In the rows, zero is written as 128.
Known rows, with every step that occurs
P > T > C: [139 145 120 133 119 152 107 124 104 153 127 149 148 102  74 109 157 108
 133 109 131  96 130  72 150 170 107 104 115 130 153 130 115 109 128 130
  91 159 148 107 156 162 116 103 142 130 141 119 137 138 144 151 151 108
 159 116 123  96 119 137 115]
P > X > C > T: [136 132 114 158 158 140 119 140 131 159 130 114  98 134 131 153 135  74
 179 113  72  80 140 121 118  79 116 109 117  93 140 175 137  88 151 168
  77  78 107 128 186 120 144  99 106 169  95  77 138 133  87 130 147 122
 117 130 103  94 118 146 143]
S > C > X > P: [130 106 204 138 140 162 128 111 135 120 140 146 153 144 121 125 149 138
 122  74  86 141 131 105 137 151 146 114 125 137  99  81 122 146 124 152
 120 164 164 110 135 108  90 130 120 166  76 128 112 114 135  90 149 171
  99 127 120  85 100  88 132]
G > X > C: [139 129 144 129 123 165 112 180 130 122 137 146 139 161 134 148 157 138
 154 106 106 117 137  81 143  93 126 117 102  98 154 120 120 152  98 181
 104  83 157 125 158 124 143  62 155 131  86 119 121 113 138 107 151 164
 122 118 149 114 102 131 143]
G > X > C > S > P: [118 128 157 129 176 170 130 159 140  98 143 143 129 175 127 136 150 147
 144  62  49  97 140 124 100 114 150 117 102 114 132 125 101 150 102 173
 124  75 204  99 143 117 144  67 174 137  68  97 167  98 158  97 143 169
 100  92 128 119 113 136 125]
S > P > T > C > X > G: [147 132 165 112 144 165 131 142 105 136 105 127 174  94  69 107 213 118
 119  43 122 110 125  67 133 188 119  98 105 140 136  93  90 104 108 151
  86 166 154  89 146 104 116  87 140 134 107  95 132  94 196 103 111 157
 170  78 125  88 114  81 109]
T > C > X > G: [134 153 148 106 111 147 121 155  95 125 109 112 153 107  95 128 186 106
 124  85 160 117 112  73 156 181 110 106 120 129 119  82  97 130 113 147
  89 138 125  98 124 112 135  98 141 160 102 141 122 130 186 120 134 156
 117 108 131  81  95  77  92]
G > S > C > X: [ 75 115 169 136 111 187 146 156 150  88 160 158 136 161 123 122 156 135
 149  92 109 111 134  86 132 157 160  97 107 136  99 106 144 125 100 178
 124 140 175 105 120  96 138 122 135 166  86 112 138 150 136 124 153 158
 108 120 108  83 100  90  94]
G > S > C: [ 85 117 158 137 124 161 141 144 152  86 160 174 113 159 133 119 139 118
 148 105  86 104 131 104 129 152 150 103 112 102  93 128 154 111 118 169
 111 148 148 101 145 119 142 111 133 150 100 109 134 158 122 149 153 146
 122 131 100  99 112 125 101]
X > C: [137 121 142 116 133 130 102 157 119 154 125 134 126 143 131 141 143 126
 157 122 100  95 132 105 131 104 106 120 114  86 139 136 108 128 114 171
  88  96 140 129 157 130 141  72 133 144  85 117 126 139 108 147 169 142
 119 125 133  93 118 137 136]
X > G > S > P > T > C: [122 127 125 107 159 156 144 141 134 112 128 159 122 110  89  85 201  94
 139  42  80  96 141 101 128 192 119 111  97 106 115 129  99  66 136 140
  63 153 142  85 148 114 135  83 144 122 135  97 151 116 186 151 129 160
 196  84 112 103 110 133  86]
C > X > P: [142 120 181 130 134 144 113 115 118 147 139 128 140 139 144 136 153 152
 115  78 120 141 142 119 119 132 119 130 109 126 134  88 111 157 119 137
 131 141 169 130 127 113 107 134 142 156  88 138 119 103 139  94 158 159
 127 125 128  95 117 115 133]
T > C > S: [107 173 120 138 131 149 113 112 103 135 137 135 134 135  89 123 129 126
 132 110 110  87 113 122 130 170 128 108 123 133 110 121 107 129 140 126
 119 123 166  84 135 157 131 108 154 161 145 123 152 162 140 149 151 114
  92 108 112 108 136 133  88]
C > X > G > S > P: [109  93 167 113 146 148 153 155 152  90 140 137 127 142 149 114 199 140
 126  37  93 111 146 102  95 164 139 120 101 116 110 113 122 107 104 169
 119 129 161 100 125  76 149 103 138 132  75 106 139 102 191 112 114 188
 144  98 109  99 112 104 106]
S > G: [109 123 147 123 127 137 122 144 146 119 132 151 143 122 125 114 139 137
 162 130 136 131 120  78 148 113 137 128 137  91 131 112 140 122 140 158
 117 149 170  76 147 139 131 111 101 147  96 109 118 119 103 139 139 128
 129 134 133 116 118 121 133]
P > T > C > S > G: [ 83 164 117 127 137 185 132 120 107 127 131 131 174 117  95 104 161 103
 151 104 128  88 126  76 149 181 154 110 128 128 133 122 114  94 164 122
  90 143 207  46 148 166 117 100 150 166 151 105 149 158 123 138 142  93
 135 102 123 100 113 113  95]
G > X > C > T: [138 143 127 128 147 181 112 188 143 120 147 139 131 133 135 173 144 112
 159  81  80 119 124  95 121  74 134 113 103 109 161 126 134 138 121 189
  94  63 130 136 153 106 168  64 126 140  77  98 146 118 118 105 122 138
  95 112 125 110  89 135 131]
T > C > S > G: [ 91 169 129 135 145 160 129 131 110 104 149 127 147 129  95 118 115 116
 149 118 118 114 111  96 141 166 141 114 142 122  98 114 121 127 158 128
 100 135 199  45 134 161 121 110 131 177 145 119 145 165 125 135 126 124
  85 118 124 105 125 121  93]
P > X > G > S: [ 93 129 132 140 130 132 161 130 132 117 135 134  80 149 144 108 179  91
 158  94 132  71 136 124 132 141 138 120  97  65 110 163 152  74 148 147
  87 123 120  93 157 109 115 126 136 153 115 126 117 139 143 149 166 157
 194 128  96 100 102 135 131]
C > S > P > X > G: [122 105 162 157 175 123 166  84 125 115 126 135  99 162 116 116 168 120
 131  57  78  63 136 148 101 151 161 127 114  80  92 156 117  82 161 131
 104 126 160  61 155 113  96 127 139 167  98  98 134 121 150 127 130 165
 148  99  91 126 121 115 120]
S > G > X > P: [126 115 182 134 138 162 123 149 145  94 161 157 149 132 135 121 135 146
 146  85 107 172 138  95 134 115 161 136 126  93 124  84 138 145 137 146
 116 138 196  77 134 138 101 104 111 146  90 128 107  79 148  81 139 158
 132 128 166 128  95 142 142]
P > T: [122 126 127 120 113 149 116 119 110 154 125 156 143 120 126 123 186 133
 133 102 137  83 135  84 141 130 124 125  96 109 156 143 135 103 128 142
 114 157 165 119 161 143 119 108 147 139 106 101 120 129 104 143 153 116
 174 123 115 114 114 119 129]
C > S > P > X: [116 113 168 175 178 126 147  75 129 127 141 138 111 166 111 112 136 143
 148  75  68  68 131 149  92 132 160 116 109 105 115 165 122  97 148 141
 134 139 195  81 152 133 100 145 141 167 110  84 146 110 128 124 127 141
 137 111 108 110 147 136 127]

Rows
[125 128 161 135 128 116 148 126 115 140 115 136  99 126 115 121 173 102
 144  91 142  72 135 107 145 135 142 129 108  74 120 145 150  91 150 143
  88 130 116  81 165 129 100 122 122 159 100 124  96 125 134 136 156 148
 174 133 116 107 108 115 135] | P > X > G
[106 148 137 136 145 180 119 164 117 110 145 135 129 174 140 148 153 145
 154 100  92  87 140 116 113 110 156 127  85 112 138 132 115 147 116 154
 110  67 189 101 146 135 136  64 183 140  87 122 148 136 135 113 167 142
 109 106 132 115  98 128 122] | G > X > C > S
[152  98 180 176 162 117 142  85 138 131 134 152 100 130 100 100 135 139
 152  77  84 101 133 130 107 108 131 106 117  96 124 154 131  95 128 152
 120 157 164 102 169 127 105 144 113 157  99  89 124  86 142 119 117 148
 162 123 119 100 141 157 145] | S > P > X
[152  92 178 142 162 105 156 106 138 129 123 145  99 121 111 109 169 120
 144  59  96  83 136 119 122 134 128 118 122  75 112 150 127  80 132 147
  93 135 131  89 166 106 101 126 118 144  86 103 111  87 157 123 117 180
 177 116 118 113 128 126 144] | S > P > X > G
[128 139 152 169 168 136 159  90 115 114 122 131 106 132  77 107 150  98
 132  53  67  66 119 136 107 188 147 115 124  95  80 142 100  82 161 114
  83 133 149  54 152 135  96 115 147 166 143 100 136 133 178 121 125 159
 135  89 106  95 127 125  99] | T > C > S > P > X > G
[111 125 186 111 105 156 142 162 116 106 112 135 145 133 118 147 196 114
 120  67 147 121 112  73 162 172 163 108 128 116  98  97 132 138 110 165
 102 138 127  94 137  83 111 115 128 166  63 129 105 144 153  99 131 182
 111 118 106  92  84  36 105] | S > C > X > G
[113 116 162 128 117 164 129 166 148  86 153 147 150 134 126 126 146 142
 167 102 138 141 133  58 148  99 150 125 120 103 142 104 145 147 110 157
 123 142 195  79 156 141 125  96 110 138  89 116 104  93 143 103 116 142
 129 121 150 132  98 127 140] | S > G > X
[ 90 164 132 136 132 185 124 142 118  78 158 127 161 148  88 122 120 129
 159  97 121 131 121  77 137 153 171 115 125 141 126  94 120 141 145 138
 123 122 216  40 135 166 121  97 145 156 140 119 140 146 164 103 127 123
 103 102 149 123 101 125  95] | T > C > S > G > X
[ 99 154 132 106 105 171 138 169 125 107 127 116 132 129 116 113 180  98
 123  77 141 114 123  84 142 195 113 100  95 129 106  88 115 116 122 159
  96 125 125  93 125 103 139  92 144 149 125 142 147 150 198 126 146 159
 134 104 118  91  94  97  79] | T > C > X > G > S
[147 120 171 132 141 152 113 126 130 122 157 158 133 141 143 131 139 152
 120  76 106 140 148 125 124 113 132 141 101 119 136 100 124 154 119 133
 125 132 176 110 134 137 112 119 141 137  90 144 113  78 153  94 155 162
 140 127 148 120 105 139 142] | G > X > P
[120 119 142 131 151 185 129 134 140 116 142 132 158 119  83  91 181 126
 142  48  89 110 150  77 107 174 120  91  97 152 148 113  99  97  97 164
 104 159 192 102 136 111 140 103 147 145 132  86 173 106 187 126 120 137
 163  92 121  86 127 132  95] | G > S > P > T > C > X
[153 113 144 157 194 131 135 127 150 139 136 134  99 125 106 124 135  92
 186  75  27  89 135 116  96  69 111 106 126  91 136 170 119  73 147 175
  71  93 128 128 196  97 134  98  94 162  86  62 163 110 103 122 111 138
 122 116 111  87 125 158 150] | S > P > X > C > T
[ 87 120 140 140 138 162 176 136 140  76 153 141  91 132 136 131 172  58
 162  59  75  77 128 118 125 152 173 110 103  90  68 172 166  54 176 170
  54 111  88  88 170  87 131 129  92 181 108  93 138 162 121 142 120 149
 139 128  64  84  80 110 108] | P > X > G > S > C > T
[ 97 152 122 103  99 187 145 157 106 120 121 114 148 112 103 104 225  96
 131  56 149  86 140  66 144 211 127 106  87 131 129 112 109  95 120 151
  84 143 140  93 137 114 134  79 157 146 135 129 133 143 186 133 154 135
 184  92 112  92  85  76  81] | P > T > C > X > G > S
[119  99 118 170 195 153 152 142 172 112 157 139  81 143 128 112 132  86
 185  72   4  84 152 141  84  93 123 107 107  98 126 181 123  52 147 183
  75  81 132 139 185 102 156  97 107 155  99  52 185 116 110 137 119 143
 136 116  91  99 126 181 131] | G > S > P > X > C > T
[113 132 140 126 138 157 120 142 133 110 145 166 131 113 121 159 134  99
 147  91  83 110 114  97 133 121 143  97 138 118 103 135 156 114 150 167
  95 135 123 120 159 106 144 124 100 178  99  85 134 147  90 134 106 127
  75 127  86  89 107 109 101] | S > C > T
[148 142 139 126 148 148 104  97 107 171 132 154 144  97  89  97 159 106
 118  89 105 120 145 111 138 186 106 117 119 126 132 107  97 109 150 107
  78 166 156 113 148 161  95 112 140 133 144 131 129 116 143 122 174 128
 165 122 138  96 119 142 132] | X > P > T > C
[163 145 168 147 132 154 112 111 113 148 140 122 150 112 107 112 137 123
 116  90 112 153 134 108 135 163 106 118 123 143 126  73  94 149 126 133
 117 151 163 103 128 138  97 115 138 158 123 149 135 108 173  95 153 147
 115 119 143  81 121 118 122] | T > C > X > P
[ 80 141 141 124 161 154 119 162 128 114 140 119 137 159 146 130 147 105
 161 123  91 101 136 102 147 116 157 131 125  94 123 129 125 118 146 162
  85  81 190  70 169 137 136  75 138 163  86 113 151 164  89 131 164 141
  95 111 115 106 116 113 120] | X > C > S > G
[ 99 131 124 100 121 137 138 159 136 106 133 163 100 133 156 122 184 118
 128  87 131  89 140 121 121 162 130 123  91  76 107 129 138 104 139 151
  99 122 123  98 138 106 152  94 138 133  98 131 128 147 139 153 150 164
 162 122  97 111 110 118 111] | X > G > S
[139 126 141 152 140 132 118 130 122 165 128 122 108 155 117 127 144 107
 158 131 100  75 139 114 148  93 121 119 114  72 127 163 126  99 126 164
  78  94 139 115 190 133 117  92 132 147  91 107 119 127 113 139 172 143
 142 149 130  98 115 131 159] | P > X > C
[116  95 154 129 162 132 143 126 169 101 150 171 112 147 135  94 136 146
 140  71  63 113 143 129  91 128 123 108 107 103 117 132 121 104 117 160
 130 140 169 112 140 113 160 113 137 130 101  98 157 112 140 144 124 163
 145 110 113 109 138 170 116] | G > S > P
[144 114 148 131 138 138 118 101 113 174 137 161 133 113 135 115 173 136
 114  83 115 104 147 127 133 143 125 136 103 109 141 116 121 107 143 127
 106 161 164 134 149 142  93 118 137 127 111 131 125 101 105 119 169 128
 183 128 119 114 110 126 148] | X > P > T
[118  96 154 104 164 127 153 148 153  99 143 164 100 129 153 109 175 120
 130  48  82 105 141 126  99 153 124 125 103  86  94 129 120  98 121 153
  93 135 134  95 135  90 151 103 132 132  95 113 143 118 155 143 118 186
 160 103 120 114 122 130 107] | X > G > S > P
[125 139 148 184 175 137 138  70 115 121 143 131 122 143  65  96 115 115
 143  84  65  75 130 140 111 163 130 100 129 118 107 143 119  94 147 130
 110 141 185  63 151 154 101 135 147 171 144  86 156 129 169 119 121 134
 121 106 117 102 149 156 113] | T > C > S > P > X
[160 127 136 135 157 138 112 110 118 138 126 164 152  94  64  96 159 124
 128  77  86 107 130  94 128 158 104 100 120 129 142 120  97 107 118 140
  93 179 160 100 152 140 122 101 125 134 125  78 144 100 164 134 124 125
 157  94 138  96 139 151 116] | S > P > T > C
[123  87 165 169 158 135 152 105 164 107 153 159  78 154 122  92 139 137
 164  73  65  88 159 136  93 124 148 107 110  88 120 166 143  78 130 161
 122 140 165  96 159 120 119 144 134 140 111  82 146 102 148 134 131 154
 168 123 108 112 144 179 128] | G > S > P > X
[ 73 134 146 135 144 148 136 123 123 100 138 132 146 150 143 126 138 130
 152 116 118 105 118 104 129 137 163 130 124 103 116 131 138 123 152 144
 131 124 209  59 140 144 125 114 142 169 102 125 136 148  93 135 133 124
 107 121 105 130 112 110 117] | C > S > G
[ 95 101 175 145 121 207 153 127 135 113 153 161 150 148 138 102 198 117
 134  51  84 113 159  99 125 184 168 120  97 134 110 102 127 105 127 159
 101 166 191 107 144 109  88 120 147 147 110 116 142 120 131  99 160 156
 158 120 102  77  85  99 116] | G > S > C > X > P > T
